Each row was made from one walk, in order. Every step used is in the known rows, and no mark comes twice. Write each row's walk.
In the rows, 128 means zero.
Known rows:
tosab > merig: [116  96  95 136 127 135 116 121 122 112 180 131 131 129 137  92  76 132
 130 126 104 120 100 152 111 141 139 176 109 146  84 130 121 104 128  91
 113 113 133 102 122 150 142  76 100  96 134]
lema > nifev > zonavi > dosuv: [119 153 116 106 104  96  97 131 123 123 179 151  98 114 135  69  77 147
 103 120 106 106  70 171 148 148 155 156 129 133  90 123 132  87 114  73
 162 132 138 123  87 148 113  72 116  92 186]
lema > nifev > zonavi: [134 138 117 118 114 109 102 134 133 111 179 166 102 122 141  83  74 142
 118 107 102 121  84 168 154 134 148 146 137 124  70 129 133  97 117  82
 153 110 130 118 101 133 103  85 104  88 178]
dosuv > divobi > tosab: [103 118 122 122 111 114 118 120 146 135 151 173  94 113 143  85  96 145
  79 142 104 102  88 158 108 156 119 213 134 144  88 133 135 109 103 117
 104  85 113 117 103 163 156  74 111  86 121]
debat > divobi > dosuv > zoteg: [119  92 111 115 125 109 141 121 164 102 158 126  61 129 142 103 134 134
 108 119 127 117 118 189 111 162 116 195  95 175 111 122 130 138 119 116
 121 106 104 122 114 151 198 110 119  87 174]
nupuroz > zoteg > dosuv > divobi > tosab: [110  95  95 132 110 124 111 116 129 151 153 148  84 109 135  58  70 156
  69 164 111 106  91 157 122 144 122 204 159 162  72 115 133 135 116 116
 102  77 115 120 101 154 180  59 100  74 168]
tosab > divobi > dosuv: [ 92  85 118 117 110 108 137 118 123 119 152 130 120 115 137  96  97 127
 112 119 103 118  84 191  99 137 108 203 112 160 110 118 139 126 128  85
 108  96 116 134 108 206 177  81 140  94 140]
nupuroz > zoteg: [108  91  92 131 131 134 103 139 148 130 174 148  72 130 135  89  74 147
 110 135 110 121 101 149 131 115 125 171 131 173  81 113 127 111 114 102
 119 117 121 113 115 144 140 105  99  78 172]
zonavi > dosuv > zoteg > tosab: [109 107 111 128 116 104 122 134 136 129 163 109 102  98 121  92 106 154
 101 145  85  99 105 193 123 161 148 218  91 163 114 160 136  62 149  87
 102 123 118  99 116 158 148 123 131  97 137]
merig > dosuv > divobi: [106 111  86 119 116 102 136 139 117 105 166 152  95 115 140  87  95 149
  89 143 115 100  87 168 106 147 144 193 121 149 127 111 135 138 110 101
 107 104 119 111 125 160 177  72 114  79 131]
debat > divobi > tosab > zonavi: [135 117 145 121 119 127 130 103 145 155 149 182 112 128 147  84 126 130
 102 113  94  97 114 151 105 146  83 194 113 147  82 129 124 114 112 121
 137 104 131 125 120 179 164  39 108  77 124]
zonavi > nifev > merig: [115 135  92 116 138 133 115 141 148 123 166 154 130  97 145  59  97 149
 105 133 101 101  97 190 127 152 137 169 108 136 107 103 120 150  92  84
 132 126 140 132 101 109 114  96 127 110 168]
nifev > zonavi > dosuv > divobi > tosab > merig: [ 97 141 129 116 105 104 114 103  96 159 183 117 120 106 142  48  79 145
  90 146 100  92  56 178 101 190 152 196 121 122  70 128 125 101 123  81
 127 124 140  99  75 167 152  38 105  99 120]
nupuroz > zoteg > dosuv > divobi > tosab > merig: [110  84  84 139 108 131 112 103 103 144 170 119 116 114 132  59  60 146
  95 163 111 113  86 152 110 167 130 196 148 147  57 125 123 131 118 100
  92  91 121 106  89 153 197  53  88  85 154]
nifev > merig > dosuv > zoteg > tosab > divobi: [123 103  96 122 118  99 145 154 114 144 187  90 141  87 120 110 108 139
 113 153  72  97 101 226 136 166 131 193  81 102 145 141 134 108 163  58
  98 116 125 112 122 155 167  42 157  95 117]
tosab > zonavi > nifev > merig > dosuv: [136 145  98 121 133 110 139 142 133 135 164 151 155  92 144  53 111 148
 113 131  99 101  96 192 115 161 125 159 110 131 115 105 117 163  95  71
 118 158 153 135 125 150 152  70 131  98 143]
debat > divobi > tosab > zonavi > nifev > lema: [126 122 148 106 131 130 147 117 165 157 141 152 114 114 153  41 120 146
 100 105 118  87 114 179  93 133 102 198 129 155  89 129 110 151  88 101
 101 132 151 139 118 177 162  63  99  83 111]
lema > nifev > merig: [128 136 101 116 124 122  99 145 155 100 158 186 107 112 138  94  91 138
 113 124 102 122  95 170 158 141 135 160 128 120 103 122 125  98  90  83
 157  98 130 135  92 118 121  90 118  93 182]
zonavi > nifev: [107 126  99 121 129 125 121 129 137 125 172 145 114 102 143  76  85 151
 109 123 108  97  95 162 108 136 137 184 116 155  94 117 127 147 101 103
 114 126 133 125 111 142 128 113 109  98 144]
nupuroz > zoteg > tosab > divobi: [ 95  66 103 129 119 119 118 137 114 159 181 117 115 112 127 103  62 141
 114 134  80 106  96 164 124 116 104 196 116 145 114 143 134 105 149  83
  89  93 116 112 113 164 152  77 115  85 141]
nupuroz > zoteg > dosuv > divobi: [112  87  68 135 119 123 114 127 125 127 157 146  77 113 133  64  60 161
  86 156 115 114 102 139 130 134 135 186 155 170  93 107 135 148 122 115
  96  84 107 117 110 134 186 117  95  79 191]
lema > nifev > merig > dosuv: [129 135  87 114 118 113 108 153 146 101 186 168 124 111 131  96 106 140
 103 125 106 116  84 186 161 151 138 148 117 108 112 106 125 122  92  74
 164 117 137 137 107 141 126  53 131  86 167]
nifev > zonavi > dosuv: [115 136 121 114 118 106 105 125 110 147 179 136  95 105 138  56  86 151
  92 129  92  99  77 186 125 139 151 170 113 151 104 120 133 103 137  84
 157 144 132 110 109 166 108  90 131  94 153]
zoteg > dosuv: [127  95  87 136 118 122 118 129 127 119 148 140 116 107 132  71  81 147
  90 134 101 116 115 177 138 131 137 181 119 159 103 113 136 125 134  97
 123  85 116 128 138 149 143  89 122  91 162]
merig > dosuv > divobi > tosab > zonavi > nifev: [119 156 114 116 113  94 154 111 126 158 155 170 141  95 148  58 113 151
  92 140 108  78  76 177  75 172 115 210 126 141  87 116 123 154  85 107
  86 132 142 127 116 187 188  58 108  83 107]
zonavi > dosuv > zoteg > tosab > divobi: [ 97  98 120 124 109  91 133 118 114 152 164  85 117  92 115 113 103 141
 112 156  79  88  96 191 111 152 134 232  78 142 134 158 141  60 171  78
  81 121 118 114 109 175 172  95 146 105 111]
tosab > zonavi > dosuv: [110 120 127 127 122 106 120 119 130 137 131 147 123 110 135  72 107 145
 107 133  94 104 102 152  99 138 125 196 103 178  92 129 129  75 122  99
 124 137 141 126 129 195 154 101 122  93 142]
nifev > zonavi > dosuv > zoteg > tosab > divobi: [111 117 134 118 105  83 135 126  97 170 190  77 120  90 121  82  84 148
 109 142  71  90  84 222 126 152 139 204  85 120 122 158 141  67 183  62
  95 133 119 103 102 173 143  76 142 107 123]
nifev > lema: [106 103 117 123 133 132 117 149 148 117 155 150  94 124 134  59  90 153
  96 116 110 116 108 167 130 106 146 188 136 170 106 140 127 132 114  86
  99 114 127 119 133 165 126 102 116  84 135]

Write each row's walk:
[105 147 139 112  99  97 114 108 117 155 164 141  92  92 142  44  96 151
  69 146  94  81  64 182 113 165 145 205 132 138  87 127 134 105 113  93
 129 118 132 112  81 169 130  61 121  89 146]
nifev > zonavi > dosuv > divobi > tosab
[105 151 143 116 124 113 147 122 143 149 138 173 119 102 146  22 104 160
  88 128 115  88  94 166  88 143 129 226 153 169  91 152 117 152  89 104
  58 126 142 135 110 175 168  91  92  84 108]
dosuv > divobi > tosab > zonavi > nifev > lema
[143 157 123 113 125 114 133 130 148 174 162 161 171  82 145  38 124 145
 101 130  84  95  87 200 109 179 104 178 111 121  87 110 116 150  82  73
 133 151 157 137 114 171 155  26 143  94 121]
divobi > tosab > zonavi > nifev > merig > dosuv
[ 92  87  88 129 112 107 141 132  80  97 186 116 138 107 130  82  77 148
  95 132 102  98  87 168 106 176 141 194  96 116 112 148 127 127 133  85
  80  93 126  91 130 162 181  61 106  82 116]
zoteg > tosab > merig > dosuv > divobi
[106 170 133 102  89  86 106 107 127 139 168 168  84 103 137  52  92 148
  84 134 105  90  54 169 130 171 152 189 147 118  69 128 134  85  99  91
 147 104 129 124  60 167 128  63 111  85 155]
lema > nifev > zonavi > dosuv > divobi > tosab
[107  80  87 135 117 120 132 138  92 124 195 100 152 106 125  84  80 138
 105 122  91 105  90 183 120 161 137 168  93 119 101 132 126 111 141  70
 105 103 134  92 140 170 154  41 116  85 109]
zoteg > tosab > merig > dosuv
[119 119 122 125 131  87 159 127 140 128 135 131 148  93 140  53 116 151
 122 113  99 112 106 187  94 175 108 209  95 171  84 157 124 125 128  94
  72 129 122 117 123 165 182 157 121 101 129]
divobi > dosuv > zoteg > tosab > zonavi > nifev
[104  81 106 136 123 110 141 128 123 108 171  93 131 110 128  85  96 137
 121 116  99 131  98 186 115 191 132 199  82 154  75 158 127  93 151  76
  82 110 113  93 116 164 182 117 122 100 126]
divobi > dosuv > zoteg > tosab > merig
[ 73  57 105 123 115 108 132 134 115 147 164 110 113 104 129  80  78 135
 104 123  93 116  78 176 120 132  91 201 115 151 103 124 132 122 143  83
  94  86 106 119 100 193 177  84 139  84 151]
nupuroz > zoteg > tosab > divobi > dosuv
[124  74  71 142 123 130 107 133 131 132 164 133  96 117 130  75  64 156
 102 144 107 122 106 162 135 120 133 172 138 173  97 107 131 129 126 102
 119 102 118 119 124 147 154  91 109  82 197]
nupuroz > zoteg > dosuv
[130 157 114 116 109  90 107 122 142 123 188 123  79 111 127  93  93 151
 118 127 104 105  81 180 150 150 173 166 119 144  84 139 134  63 132  82
 142 151 127 116  84 124 132 102 107  96 172]
lema > nifev > zonavi > dosuv > zoteg
[118 106 101 129 126 101 132 120 162 103 149 128  88 120 135  90 116 140
 105 123 112 125 103 189 114 165 132 199  98 179  80 133 137 114 122 102
 108 126 105 121 118 163 178 128 134  91 157]
divobi > dosuv > zoteg
[124 105 123 113 117 136 115 116 161 141 157 151  79 126 144  97 120 130
  92 123 105  95 107 171 113 139  95 189 112 140  97 111 128 119 109 121
 155  86 120 118 106 163 149  46 110  78 135]
debat > divobi > tosab
[126 147 133 125 126 117 131 108 152 166 152 164 147 107 149  62 107 144
 109 123  94  99  97 165  98 156 105 204 123 158  70 130 120 118  97 104
 112 133 143 130 111 177 149  81 114  98 110]
divobi > tosab > zonavi > nifev
[114 146  83 112 115 104 123 151 134  91 169 179 106 107 134  87 101 142
  92 144 116 104  82 172 145 163 147 163 131 109 120 117 129 143  83  89
 135  97 128 133  95 118 157  66 117  79 174]
lema > nifev > merig > dosuv > divobi
[140 105 105 120 121 120 145 108 140 141 202 103 104 124 136 127 123 128
 127 138 114  95  98 193 104 190 121 184  92 131  79 127 121 118 128 102
 120 136 133 105 119 170 207  16 110  81 106]
debat > divobi > tosab > merig > dosuv > zoteg
[130 145 116 118 121  92 111 127 130 144 184 110  86 105 135  73  98 158
 110 143  89 101  90 190 127 157 165 183 101 163  99 135 137  85 141  83
 131 156 124 104 102 157 137  94 125  99 165]
nifev > zonavi > dosuv > zoteg
[128 109 113 139 114 109 125 106 129 164 127 166 112 111 139  42  79 154
  89 153 100 110 103 144 113 156 107 211 157 167  65 125 130 133 118 122
  88  93 122 129 110 171 193  72 102  71 150]
nupuroz > zoteg > dosuv > divobi > tosab > zonavi
[100 123 120 129 112 124 122 107 124 128 175 148 117 119 142  80  80 134
 100 139 107 108  85 153  92 180 128 207 130 136  63 141 124 111 107 106
 103  99 124 102  93 167 165  50 101  92 113]
dosuv > divobi > tosab > merig
[ 81  63 115 119 108 101 141 125 107 125 142 122 132 101 131  87  93 130
  91 114  85 115  87 196 113 139  98 205  97 136 124 138 139 124 146  73
  87  75 111 125 112 201 163  83 145  90 137]
zoteg > tosab > divobi > dosuv
[120 107 103 135 135 118 132 136 132 159 162 143 125 101 140  52  76 157
 121 119  93 104 105 149 120 139 102 185 119 166  79 135 118 123 120  92
  85 125 135 110 121 138 149 133  92  85 157]
nupuroz > zoteg > tosab > zonavi > nifev
[117  90 110 143 129 117 119 144 131 150 156 160 111 111 134  71  83 152
 109 118  82 116 112 135 131 123 103 191 118 158  83 150 127  95 139 100
  97 106 127 109 133 153 145 105 100  75 151]
nupuroz > zoteg > tosab > zonavi
[131 136 121 136 126  95 133 113 145 144 148 133 111 116 130  92 117 150
 119 143  99 101 113 162  95 153 140 209  98 185  98 142 133  69 138  98
  89 163 134 121 124 183 183 124 112  99 144]
tosab > zonavi > dosuv > zoteg
[ 99  65  89 142 129 138 104 137 114 137 191 104 115 124 132  81  56 143
 120 124  92 122  99 144 132 139 126 170 107 152  84 144 119 105 135  87
 105 109 128  84 117 139 159  97  92  84 146]
nupuroz > zoteg > tosab > merig
[112 100 102 129 100 114 126 111 123 129 134 151 106 102 139  58  83 146
  64 151 104  98  97 183 117 156 130 213 144 144  87 128 139 130 120 114
 109  72 110 125 107 160 168  69 120  84 149]
zoteg > dosuv > divobi > tosab
[ 91  77  76 137 116 116 129 142  89 120 201 105 111 113 127  80  61 149
 103 142 109 106  81 160 114 160 140 185 111 129  97 135 123 119 131  83
  89 103 125  86 120 146 193  71  85  76 133]
nupuroz > zoteg > tosab > merig > dosuv > divobi
[133 116 128 135 102 107 135 106 122 149 122 174 136 102 141  41  98 147
  78 143  96 101 107 157 104 166 109 219 146 147  72 143 134 119 125 118
  92  71 120 132 118 178 186  63 121  83 132]
zoteg > dosuv > divobi > tosab > zonavi
[ 88 120 138 128 108  86 129 122  94 125 129 156 114  96 133  55  96 155
  81 140  90  92  97 147  92 165 121 224 103 147 118 161 132  86 138 102
  83 101 128 113 119 178 173 119 109  86 126]
zoteg > tosab > zonavi > dosuv > divobi
[ 80 122 122 122 104 110 117  97 114 143 167 132 109 112 136  75  95 138
  88 153 108  90  66 157  84 183 136 218 112 146  76 135 126  89 107  95
 107 114 135 106  87 180 182  63  96  94 109]
zonavi > dosuv > divobi > tosab > merig
[103 120 108 113 138 133 124 150 149 118 157 137  98 113 139  48  85 161
 102 120 117 105 100 185 116 115 150 185 135 163 106 128 118 142 102  78
  85 133 140 128 118 143 129 117  99  95 140]
zonavi > nifev > lema
[130 149 121 126 138 121 125 136 144 142 156 168 153 101 150  44 101 147
 124 127  96 108 110 169 120 152 120 173 110 144  96 122 118 150 101  83
 115 147 149 138 109 127 137 105 118 107 159]
tosab > zonavi > nifev > merig
[113  90 113 123 117  95 151 114 145 123 161 111 101 114 132 113 108 132
 127 137 104 122  92 200 105 160 121 209 104 174 111 135 138 114 144  89
  89 118 106 128 102 195 198  91 141 101 133]
tosab > divobi > dosuv > zoteg
[101  83 107 138 124 128 116 136 104 119 172 121 135 119 132  84  71 136
 113 117  82 113 100 160 122 156 126 184  95 126  95 152 123 100 145  80
 108  95 125  91 122 144 133  81 105  95 123]
zoteg > tosab > merig
[112  88 108 131 118 103 139 134 118 140 165 108 116 104 124 123  90 137
 121 143  81 106 118 194 120 138 121 223  89 133 128 165 141  84 173  91
  74 106 108 115 124 164 169  92 127  99 117]
dosuv > zoteg > tosab > divobi
[ 99 148  79 107 131 109 133 152 131 114 175 156 117  87 143  52 103 159
  97 155 112  89  81 195 113 179 146 175 118 120 131  98 123 184  84  84
 109 124 134 131 104 121 159  79 117  95 154]
zonavi > nifev > merig > dosuv > divobi
[136 149 123 137 137 111 142 142 140 144 154 141 150  85 137  50 108 156
 122 131  83 104 123 188 127 177 120 195  90 136 112 162 122 117 129  84
  81 136 139 122 112 113 139 124 121 109 145]
dosuv > zoteg > tosab > zonavi > nifev > merig
